What can hang from each mark:
fafata: buvab kivev ramig
lokipav: fani kivev ramig zoser
ramig: lokipav
kivev: fafata lokipav
buvab: fafata lokipav

Every row comes from one small tree of marks. The marks that hang from a mark follow it in brackets, in alphabetical order. Every link used is in the known rows. Which tree was each row made from?
Known rows:
lokipav{fani kivev zoser}: [ 1.09 -1.49 -1.10 -5.76 -6.67  4.33  3.79  3.31  1.58  3.19 -0.52  2.09
 -2.82  4.10 -1.32  1.40  0.02]
ramig{lokipav{fani kivev}}: [ 3.27  0.83  1.81 -4.98 -0.47  4.16  3.65  3.29 -0.55  3.70 -0.99  1.95
 -1.37  4.82 -1.46 -0.51 -2.51]
buvab{lokipav{fani kivev ramig zoser}}: [ 3.91 -0.96  2.25 -5.07 -4.26  5.42  5.49  2.58  0.54  4.37  1.62  1.65
 -5.39  4.65 -1.52  1.54 -2.47]
buvab{fafata}: [ 0.21  2.81  3.10 -4.32 -2.27 -1.34  1.68  4.35 -0.29  0.76  0.60  1.02
 -4.09  2.45 -0.59  2.23 -3.23]
ramig{lokipav{kivev}}: [ 3.20  0.42  2.97 -4.53  0.07  3.08  3.35  3.97  0.88  2.70 -0.13  1.60
  0.45  4.17 -0.39  1.79 -1.56]
fafata{buvab kivev ramig{lokipav}}: [ 3.44  1.26  0.25 -6.06  0.05 -0.58  4.51  1.72  2.80  2.28  0.29  3.00
 -0.96  6.49  1.62  5.94 -5.84]
fafata{buvab kivev}: [ 2.63  0.45 -1.67 -6.55 -1.41  0.11  2.43  1.93  2.66  1.58 -0.88  0.46
 -1.26  5.55  1.09  4.81 -2.96]
kivev{fafata{buvab} lokipav{fani ramig zoser}}: [ 3.75  1.30  4.01 -4.55 -5.82  5.01  4.82 -0.36  1.20  6.53  1.22 -0.10
 -5.99  4.93 -2.68 -1.64 -5.00]
ramig{lokipav{fani kivev{fafata} zoser}}: [ 2.57  0.50  3.13 -5.25 -3.01  5.66  4.51  3.71  0.14  5.59  0.05  2.55
 -0.28  4.48 -1.70 -0.60 -0.75]
ramig{lokipav}: [ 3.15  2.39  3.74 -3.82  0.93  1.70  2.90  1.55  1.30  2.58  1.21  1.32
 -0.59  4.99 -0.56  1.36 -2.24]
buvab{lokipav{kivev{fafata} ramig}}: [ 3.57 -0.79  5.51 -4.60 -1.42  3.83  4.09  5.68 -1.44  4.04  0.51  0.16
 -3.55  4.53 -0.92  1.83 -3.46]
fafata{ramig}: [ 0.45  0.98  2.06 -3.86 -2.97 -2.17  2.58  2.88  1.49  0.30  0.88  1.95
 -3.71  5.75  0.36  4.69 -4.42]
lokipav{fani kivev ramig zoser}: [ 2.24 -2.02  0.74 -6.13 -8.24  4.19  4.63  1.82  0.27  4.18 -0.53  2.98
 -6.24  5.05 -0.67  1.25 -1.39]
ramig{lokipav{fani kivev{fafata{buvab}} zoser}}: [ 2.98  0.73  2.24 -5.65 -3.91  5.91  4.87  2.89  1.35  5.95  0.26  2.75
  0.00  4.10 -1.32 -0.42 -1.27]
ramig{lokipav{fani kivev{fafata}}}: [ 2.85  1.01  3.53 -5.03 -0.63  4.58  3.47  4.57 -1.71  4.95 -1.48  1.63
 -0.85  4.95 -1.81 -1.51 -2.57]
fafata{buvab kivev{lokipav{fani zoser}} ramig}: [ 3.27  0.20 -1.76 -5.82 -3.16  1.35  5.17  0.55  3.69  2.81  0.58  1.54
 -4.11  6.10 -0.67  4.64 -6.39]
fafata{buvab{lokipav{fani kivev}} ramig}: [ 3.05  0.72 -0.24 -5.03 -3.44  1.87  4.99  3.06  2.40  2.43  0.89  2.04
 -3.59  4.50 -0.30  3.90 -6.55]
kivev{fafata}: [ 0.44  1.27  4.35 -4.24 -2.23  0.65  1.34  4.58 -0.66  2.91 -0.25 -0.20
 -1.74  5.08 -0.85  0.89 -1.98]

Write each row's tree:
[ 3.02  1.40  0.32 -5.32 -3.31  1.61  4.91  1.83  2.31  3.09  0.09  3.50
 -2.20  4.93  0.24  2.86 -6.01]	fafata{buvab ramig{lokipav{fani kivev}}}
[ 2.59 -1.38  1.22 -5.87 -5.20  2.84  3.38  2.97 -2.07  3.28 -2.44  1.87
 -6.95  5.64 -0.78  0.21 -3.59]	lokipav{fani kivev ramig}
[ 3.93  0.20 -1.99 -6.05 -2.21  3.53  4.13  0.04  3.48  3.48  0.09 -0.16
 -2.86  5.27 -1.31  2.43 -3.80]	fafata{buvab kivev{lokipav{fani zoser}}}
[ 1.85  2.49  4.44 -4.50 -2.45  0.39  3.44  3.10  1.32  3.94  0.90  2.04
 -0.89  5.25  0.17  2.27 -5.07]	kivev{fafata{buvab ramig{lokipav}}}
[ 1.21  0.60  3.56 -4.39 -3.51  1.69  5.51  6.92  1.32  1.93  3.13  2.79
 -3.40  1.58 -0.64  5.20 -3.87]	buvab{fafata{ramig} lokipav{kivev zoser}}
[ 4.41  1.67  2.26 -4.67 -2.29  1.83  3.91  0.27  2.90  2.99  2.22  0.32
 -3.91  4.38  0.14  3.11 -4.61]	fafata{buvab{lokipav{ramig}}}
[ 3.75  0.60  2.73 -3.70 -4.32  4.02  4.40 -1.16  1.38  4.15  1.66  0.03
 -7.19  5.23 -2.80 -0.31 -4.01]	kivev{lokipav{fani ramig zoser}}
[ 0.57  1.71  3.15 -4.74 -4.29 -0.74  2.69  3.55  1.33  2.86  0.28  1.32
 -2.12  5.12  0.32  3.05 -4.79]	kivev{fafata{buvab ramig}}
[ 0.89  2.51  3.41 -4.63 -2.04 -0.31  3.87  5.34 -1.31  2.02  0.15  3.41
 -4.32  3.21 -0.75  1.99 -5.74]	buvab{fafata{ramig{lokipav{fani kivev}}}}
[ 1.91  0.30  1.81 -4.67 -3.63  2.07  5.02  2.83  1.66  3.00  0.97  3.96
 -2.28  5.41 -0.44  2.97 -3.50]	fafata{ramig{lokipav{fani kivev zoser}}}
[ 3.20  0.82 -0.09 -6.20 -1.88  0.29  5.24  1.06  4.33  2.78  1.51  3.70
 -0.54  6.08  1.64  6.63 -4.33]	fafata{buvab kivev ramig{lokipav{zoser}}}
[ 4.25 -0.01  0.44 -5.69 -5.39  4.73  5.28  0.93  3.07  4.35  1.65  1.63
 -4.10  3.86 -0.49  2.34 -3.34]	fafata{buvab{lokipav{fani kivev ramig zoser}}}
[ 2.29  1.40  3.48 -4.99  0.06 -0.24  2.89  4.15 -1.41  1.70 -0.24  0.17
 -5.94  3.84 -1.12  2.41 -5.25]	buvab{fafata{kivev{lokipav{ramig}}}}
[ 1.35  0.65  5.26 -2.97 -3.57  2.20  4.09  3.37  1.90  3.79  2.25 -0.02
 -2.90  4.78 -2.28  1.99 -4.21]	kivev{fafata{ramig} lokipav{zoser}}
[ 2.90  0.99  1.29 -5.02 -2.86  0.72  4.66  2.55  3.48  2.33  0.76  3.21
 -0.63  4.49  1.12  4.65 -5.27]	fafata{buvab ramig{lokipav{kivev}}}
[ 2.12 -0.47  2.61 -4.74 -3.68  5.06  5.21  5.34  0.32  4.52  1.42  1.59
 -2.73  4.46 -2.07  1.65 -2.73]	buvab{lokipav{fani kivev{fafata{ramig}} zoser}}
